Known rows, with every step that occurs
g-m-z: [-49 -48  27  51   2 -49  16 -52 -14  24  29   7  -3  10   5  14 -47  28
 -53 -19 -63  26  12   7   8]
k-z-b-e: [  5  10 -22  50 -11 -20  19 -37 -71 -12  25  15  -1  10   8  29 -69  22
  19  -7 -20  14  53  44 -31]
b-e-p-g: [-27 -23   8  33   4  34  -6 -40 -14 -45  -2  13  10  13  10  40 -61  36
 -10 -13 -13  -5  55  14 -49]
k-e-p-g: [-22 -29   0  38 -13  20   9 -16  -9 -39  23  20 -23  13  16  34 -53  22
  30  12 -30  -6  35  -3  10]
b-e-p: [-13 -16  15  58   4  33 -10 -53 -22 -55   1   8   7   6  23  36 -56  36
  -4  -7  -9  -8  56  31 -44]
e-b: [-20 -59  -7  57  -5  -4  -6 -17 -33 -10  21  25  53   6  41   4 -46  23
 -18  -9 -24   4  23   9 -23]
m-z-b-e: [  4 -31   0  64   2 -17   7 -73 -31  -8  22   0 -14  24  43   1 -63  42
 -32   7 -54  11  66  46 -26]
g-m-z-b: [-42 -41  10  48  10 -49  11 -60 -22  26  36   4  -9  17   5   9 -60  29
 -50 -19 -72  29  25   6   2]
k-z-m-g: [ -2   1   2  62 -42 -51  54  -9 -84 -17  31  36  29   5  -5  45 -58   4
  33   0 -23  41  21  31  -4]
g-m-z-k: [-33 -45  12  48   3 -61  13 -57  -8  20  17   4   5  20  -8   1 -36  30
 -64 -17 -49  35   9   7  14]
p-g-m-e: [-51 -35   4  -5  17 -33  23 -24 -15  44  15  47  15  10 -23  36 -63  25
 -50 -33 -57  33  16 -27 -31]
k-z-m: [ -3   1  -5  62 -48 -48  51 -19 -78 -20  24  30  16  -5  12  44 -59   6
  46   8 -35  25  19  39  -6]
b-e-u: [  3 -20  11  37  23  -1 -22 -52 -19 -37  27  46  27  14  22  29 -70  -6
 -30 -23  -6  -4  66  47 -20]
k-e-u: [  8 -26   2  42   6 -16 -10 -28 -14 -31  54  51  -7  15  29  22 -62 -21
   9   2 -25  -5  48  31  37]
b-e-p-g-m: [-43 -26  11  28  10  27  -9 -39 -12 -37   1  10   9  13  -1  42 -59  33
 -17 -23 -16   2  49   2 -46]
g-m-z-k-e: [-31 -46   6  48   7 -58   9 -53  -8  11  21   4  -6  24  -5   5 -35  24
 -54 -14 -44  31  13   6  24]
e-p-g-m-z: [-59 -40  21  17 -22   8  27 -13   0   2   7   6   3  10 -12  20 -47  46
 -11 -14 -48  13  17 -23 -17]
m-e-p-g: [  3 -10  12  29  -3  -3  35 -28 -27  25  -4  43  11  -6   4  26 -44  53
 -11 -10 -41  26  37   2 -55]
p-g-m-z-b-e: [-59 -48  -3  -1  15 -25  11 -35 -10  24  20  19   5  26 -15  26 -69  27
 -55 -29 -61  26  34 -17 -25]
e-u: [  6 -22  18  29  -1 -25   2 -29 -10  -2  46  64  33   8  20   8 -68 -15
 -23 -19 -28   3  38  36  14]
z-k: [ 30 -17 -19  55  -7 -34   9 -59 -11 -15  -9  28  26  20   5  -6 -43  26
 -41   4  -8  23  16  29  -3]
b-e: [ -5 -20   8  60  19   7 -14 -66 -27 -40   8  23  12   8  31  40 -67  21
 -26  -9 -14  -4  54  42 -38]
z-k-e: [ 32 -20 -29  58  -1 -31   0 -55 -11 -34   3  25   2  26   9   1 -38  15
 -20  15  -2  16  27  26  20]
p-e: [-40 -32   6  62  -5  -3  39 -36 -56  12  14  31  16  -8  22  21 -46  27
 -33 -17  -8  -9  18  51 -22]

Rows
[ -3   7  -6  40 -45 -43  62  -7 -78  -1  12  36  16  -8  -2  45 -50  22
  47   2 -36  38  27  23 -30] | k-z-m-e-p-g
[ 10 -21  -9  66 -14 -45  27 -38 -68 -11  17  56  39  -5  37  35 -56  12
  12   7 -56  41  36  17 -38] | z-m-e-b
[-58 -32  16  14 -18  14  23 -11  -2  -4  10  14   7   7 -16  28 -53  40
  -5 -19 -43  10  16 -27 -20] | e-p-g-m
[-52 -51  -1   0   1 -40  23 -28   0  32  10  21  14  25 -23  16 -54  28
 -61 -24 -53  32  10 -21  -8] | p-g-m-z-k
[-52 -52  -5   2   4 -39  17 -25   1  23  16  21   3  28 -21  19 -51  22
 -51 -19 -50  29  15 -21   3] | p-g-m-z-k-e
[ 30  -6  15  32  15 -39  18 -38 -30  32  27  76  27  -4  18  14 -55  11
 -32 -19 -36  26  47  36 -27] | m-e-u
[-37 -40   6  35 -11   6  11 -18  -5 -26  26   7 -30  17   9  28 -45  26
  15   6 -40   1  34 -10  17] | k-e-p-g-m-z
[-53 -58  -5  58  -5   4  26 -13 -61  11  15  25  45  -4  28   8 -34  26
 -34 -23   1  -8  18  38 -31] | p-e-b
[ 22 -41  -2  67 -15 -40  17 -57 -10 -12   5   2  -9  27  28 -12 -26  37
 -35  20 -28  20  32  41  18] | m-z-k-e
[  6  -3 -11  58 -39 -53  49 -10 -89  -2  19  38  30  -7  13  36 -46  14
  40   1 -31  38  27  33 -27] | k-z-m-e-b
[ 21 -40   2  65 -21 -42  26 -60 -11   1  -3   5   7  23  26 -19 -30  45
 -49  14 -31  24  26  42   5] | m-z-k
[-10 -34  -1  46  -5  -2  11 -57 -24  -5  15  -4 -14  27  30   4 -60  49
 -26   3 -52  12  65  28 -33] | m-z-b-e-p-g
[-25 -21  18  25  28 -58   7 -41 -22  41  37  54  19   2 -13  23 -54   5
 -52 -41 -51  38  24   3  -9] | g-m-e-u
[-48 -37  11  46  12 -31   3 -59 -19   8  29  -5 -11  20   1  13 -55  34
 -41 -22 -61  24  38   3 -11] | g-m-z-b-e-p
[ -9 -23   5  63 -14  18   4 -30 -15 -49  26  14 -28   7  30  31 -49  22
  35  18 -26 -10  38  12  16] | k-e-p
[-42 -34  15  30   7  21  -3 -42 -10 -32   0   1   4  17   3  34 -53  40
 -23 -19 -22   4  52   8 -42] | b-e-p-g-m-z
[-26 -11 -22  29  22  13 -15 -59 -30 -22  22  11  -5  26   3  28 -85  27
 -14 -19 -41  11  70   3 -48] | z-b-e-p-g-m
[-35 -18  21  40  15 -34  17 -43 -22  28  17  28   7  -3 -13  30 -44  35
 -34 -30 -50  34  18  -8 -25] | g-m-e-p
[  9 -45  -4  47 -23 -27  24 -42  -1 -11  -1   0  -9  30  16 -12 -24  44
 -26  17 -28  18  32  23  12] | m-z-k-e-p-g
[-34 -58   0  48   7 -55   1 -44  -9  10  22   0   7  25  -1  -3 -28  24
 -54 -15 -41  31  13   0  19] | g-m-z-k-e-b
[-65 -42   4  -2   7 -25  18 -22  -6  26  19  36  16  14 -20  35 -70  18
 -46 -30 -56  22   8 -28 -13] | p-g-m
[ 19 -40   0  66 -23 -29  21 -52  -6 -19   0  -3 -12  27  24 -15 -20  44
 -23  21 -25  16  33  36  16] | m-z-k-e-p
